What can hang from each mark:
E: U W
M: D
U: D M T
T: D E M
W: E T U
D: M T U

Each row was made from one small tree. Brackets hold a mark, then the marks that hang from it, in alphabetical order. Every link used is in the known rows. Write each row's tree.
Known rows:
[E [U M]]: [ -8  -4  -5  -9   2   9  -1   2   6   6  -2   1   2   8   1   9 -13   4
  -5  -1 -13  18 -16 -10   0  -1   2  -5]
[T M]: [ -5 -14  -1   7  15   8  13   9  15   3   8   8  13   9   3   3 -10   6
  -2   7  -3  26   5 -15   4   1   6  -7]
[W E U]: [ -8  -8  -3   7  11  -1   2   6   1  20   6   6  -2  27  -6   1 -14   9
  -3  -2 -15  11 -21 -17  -7   6   4  -3]
[E W]: [-19  -6  -1   8   5   2  21  -9   7  11   6  10   4  -2  -4   2  -7   2
   0   7 -10  11   7  -5  -6  -1   7   2]
[M [D T]]: [-13  -9   0  -3  21 -11   9   8   2  12   7   7   7  24   4   2  -3   0
   0   2 -14  18  -6 -15 -10  -3   6  -3]
[M [D [T E]]]: [-17 -11   0 -10  15 -17  11   0   4  11   4   3  -4  26   3  -5  -8  -4
   1  -6 -19  12 -10 -16 -14  -6   5  -2]
[D M [T [E W]] U]: [-25  -3  -5   3   5 -16  36 -18   0  20   9   2  -1  20   2 -12  -5 -12
 -12   0 -22  23   6  -8 -16 -13   9  -1]
[T [E [W U]] [M D]]: [-19  -8  -1  15   1  -8  16  -9   4  10  -6  18  -9  15  -3  10 -12   3
   1   1 -26   7 -14 -11 -20   6   2   8]
[W E T]: [-15 -22  -2   3   7 -13  17   1   5   6   8  -3 -11  18  -6  -4 -13   5
   5   1  -2   9  -3 -10   4   5   9  -9]
[U D]: [-15 -13  -8   6  13   3  -1   4   8  10   2  -3  -1  14 -12  -5  -8   7
  -4   5 -12  16   4  -8   0  -7   2  -4]
[T D]: [-9 -9 -2  5 14 14 11 14 12 18  5  0 11 15  0  5 -9  7 -1  8 -4 21 -1 -9
  4 -5  3 -1]
[U [T [E W]]]: [-27 -18  -1   6   2   8  23 -23  12  20  -8   8  -2   2  -8  -2 -13  -3
   7  -2 -14  14  -3  -3  -3  -2   5   8]
[D [T E M] U]: [ -7  -8  -6  -6  20  -3  26   5  10  -4   9   4  10  24   7 -15 -10  -7
  -6   5 -11  34   6 -18  -5   0   8  -8]
[T E M]: [-10 -17  -2   1  10   1  15   0  16  -1   3   4   2  12   0  -4 -13   2
  -2   0  -6  19   1 -16   1  -3   5  -5]
[U [D T]]: [-13  -3  -8  -4  18   2   1  16   3  14   8  -1   4  34  -6 -11  -6   6
  -8   4 -13  21   5 -13  -3  -5   2  -6]
[M [D [T [E W]] U]]: [-25  -3  -5  -2  11 -20  31 -19  -1   8   3  11  -7  15   3  -8  -6 -13
   0   3 -28  16  -2  -9 -23  -2   8   2]
[D M [T [E U]]]: [-13  -6   3  -9  -6 -12  13  -4   2  31   2  -4   0  41   4  -2  -7   1
 -16 -13 -19  19 -15 -13  -8 -13   6   2]
[E [U [T M]] W]: [-13 -10   5  15  -6  22  19 -10  12  25 -10  19  12  12   0  13 -12   8
   2   4 -11  25 -11  -2   2   9   5  10]
[U D M [T [E W]]]: [-30 -10 -14   4   4  12   4 -16   9  11 -15   4 -16   6 -16  -4 -20  -2
   2  -4 -24  13  -2   0  -7  -4  -4   2]
[T D [E W]]: [-20  -3  -4   6  -1   9  27  -4   9  16   1   6  -2  11  -5   0 -12   2
  -2   1 -13  12   2  -3  -8  -5   3   8]
[D T U]: [-10  -6  -6  -7  24  -2  19   7   5   7  12   2  14  17   6 -11  -3  -5
  -3  11 -10  31   4 -14  -3  -3  10  -9]
[T E [M [D U]]]: [-15 -20  -4   5  13 -10  16 -13  14  -4   0   6  -3   6   4  -1 -11  -8
   2   5 -19  23  -5 -13 -10  -2   7  -5]
[M D]: [-16 -18   0   6  13  -9   5  -4   9  11   3   4   0   5   0   6  -5   1
   5   4 -13  12  -8 -11  -7  -5   6  -3]
[T D E]: [-13 -11  -4  -2   7   7  14   6  13  15   2  -3   2  19  -3  -1 -13   3
  -1   0  -9  17  -5  -9  -1  -7   2   1]
[D [T M] U]: [ -3  -5  -5   0  26   4  23  13   9   0  13   8  20  21   9  -8  -6  -3
  -5  13  -7  38   8 -18  -1   3   9 -11]
[M [D U]]: [-17 -19  -4   6  17 -12  13 -12   9   7   4   4   0  -2   2   1  -3  -7
   5  11 -18  19  -7  -9  -8  -4   8  -6]
[W [E [U M T]]]: [-10 -11  -3  -3   4  14  -3  -5   7  21 -11   5  -3  25  -4   9 -21   3
   3 -10 -16  22 -34  -9   2   6   0  -2]
[U T]: [-16 -24   0   5  16  13   8  -4  15  20  -4   3  11   5  -3   3  -9   2
   9   3  -4  23  -7  -8   9  -3   5  -1]

Write each row's tree:
[-12  -3  -7 -10  25  -6   2  11   2   3   5   6   1  20   6   5  -8  -3
  -1   1 -18  17 -11 -17 -11  -2   3 -10]  [U [M [D T]]]
[-32 -22  -3  11   4  -6  25 -34  10  16 -12  10  -8  -3  -4   0 -10 -14
  13   4 -26  16  -9   1 -13  -2   6   7]  [M [D [U [T [E W]]]]]
[-13 -12 -11  -2  10  -7   5  13  -1   4   2  -2 -17  22  -7   4 -18   7
   1   0 -10   7 -20 -13  -2  11   4 -11]  [W E T [U M]]
[ -9 -20   2  20  16   6   0   3   7  27  -7  18   0  34  -3  15 -17   8
   9  -3 -20  20 -35 -15  -6  13   1   1]  [W E [U [T [M D]]]]
[-24  -9  -4   1 -10 -13  14 -12  -1   6  -9   7 -19   3  -2  16 -11   2
   3   3 -19  -1 -14   1 -11   6   5   2]  [E [U [M D]] [W T]]
[-13 -12  -5  14  12   5  22   3  11  27   7  -5  11  15   2   3  -6  -2
  -9  10 -11  31  -1  -4  -1 -14   6  -5]  [T [D M U]]
[ -3  -6   1   1  -6  16  11  10  14  15  -4   3   7  30   3   7 -16  10
  -7  -2 -11  23 -13  -9   0   0   1   7]  [T D [E U] M]
[-12 -16  -3   6   8  -2  19  14   7  15   7  -3  -6  31  -5   1 -16   8
   3   3  -1  14  -6  -6   5   4   6  -5]  [W E [T D]]
[-24 -21   2  17   3   2  21 -21  14  14 -12  18  -3   7  -2   9 -14  -3
  10  -1 -19  16  -9  -6  -9   2   3   8]  [U [T [E W] [M D]]]
[ -6 -16  -6  15  13   3  28  15  11   4   9   2   1  26   1  -1 -16   3
   1  13  -1  29  -1  -8   5   9   8 -10]  [W E [T [D U] M]]
[-22 -20  -5 -13  -8 -20   5  -9   4  -1 -13  -6 -26  13  -2  10 -16  -1
   3  -7 -20  -1 -20  -5  -7   0   3  -2]  [W [T [E [U [M D]]]]]
[-17 -10  -1  -6  10 -13  17  -1   5  21   8  -4   2  31   2  -8  -7  -3
 -11  -8 -13  20  -1 -16  -7 -16   7  -5]  [D M [T E]]
[-19 -10   4   9  -9  16  16 -16   7  30 -12  13   6   7  -4  10  -9   4
   5   1 -14  18 -14   1  -2   4   5  12]  [E [U T] W]
[ -8 -20  -3   8  10   0  14  17   8   6   3   3   2  16  -1   8 -10  12
   0  13  -2  15  -1 -12   5  10   7  -5]  [W [T M] U]
[-17  -6  -9 -10  14  -5   3   8   4  10   4  -5  -6  36  -8 -16 -10   2
  -8  -3 -19  17   4 -14  -6  -7   1  -3]  [U [D [T E]]]
[-19 -22  -5   2  20   6  -3  -6  12  11 -11   6  -1   1  -2  12 -13  -3
  13   1 -17  18 -19  -9  -1  -2   1  -4]  [U [M D] T]
[-15   0  -6   1  12  -2  37  -5   6  -1   8  14   6  16   5 -12  -9  -9
  -7   8 -16  29  12 -12 -12   3   9  -2]  [D [T [E W] M] U]
[ -2   2  -3   0   6  10  -1  20   4  15   1   7  10  46   0  -2 -11  13
 -14   2 -16  28  -3 -12  -2   4   1  -1]  [E [U [D [T M]]]]
[-15 -15  -3  -4  -4 -19   3  -1   0   7  -5   1 -25  23  -2  12 -17   4
   5  -7 -19   3 -29  -7  -7   8   4  -5]  [W [E [U [M D]]] T]
[-13 -19   0   5   9 -10   9  -6  14   2   0   8  -4  13   1   4 -12   0
   4  -2 -16  14  -8 -16  -7  -3   4  -1]  [T E [M D]]
[-21  -5 -14   5   8   7  33   3   6   0   1   1  -5  -3  -2   3 -12  -4
   1  19  -9  18   8   3  -2   3   6  -5]  [E [W [T [D [U M]]]]]
[-15 -27  -3   0   4  -8  20   2  15  -6   2  -2  -6  11  -2  -4 -14   4
   3   4   0  14   6 -12   7   3   9  -7]  [W [T E M]]
[-13  -6 -15  -7  17   9  16   2  13   0   0  -6  -2   6   0  -3 -16  -7
  -3   5 -15  26  -4  -9  -3  -7   0  -7]  [T [D [U M]] E]
[ -9 -22  -1   8   9  -6  19  10   9   0   9   4  -5  22  -2  -1 -16   7
   2   3   2  17   1 -13   6   9   9 -11]  [W E [T M]]
[-13  -8  -4   1  19 -10  24   0   4  21  13  -1  12  21   6  -7  -1  -7
 -10   6 -13  32   2 -13  -4 -12   9 -11]  [D M T U]
[-21 -10  -3  11   1   5  33   6   7  15   4   4  -1   8  -5   5 -10   7
   3  13  -2   9  12   3   2   2   8   3]  [E [W [T D]]]
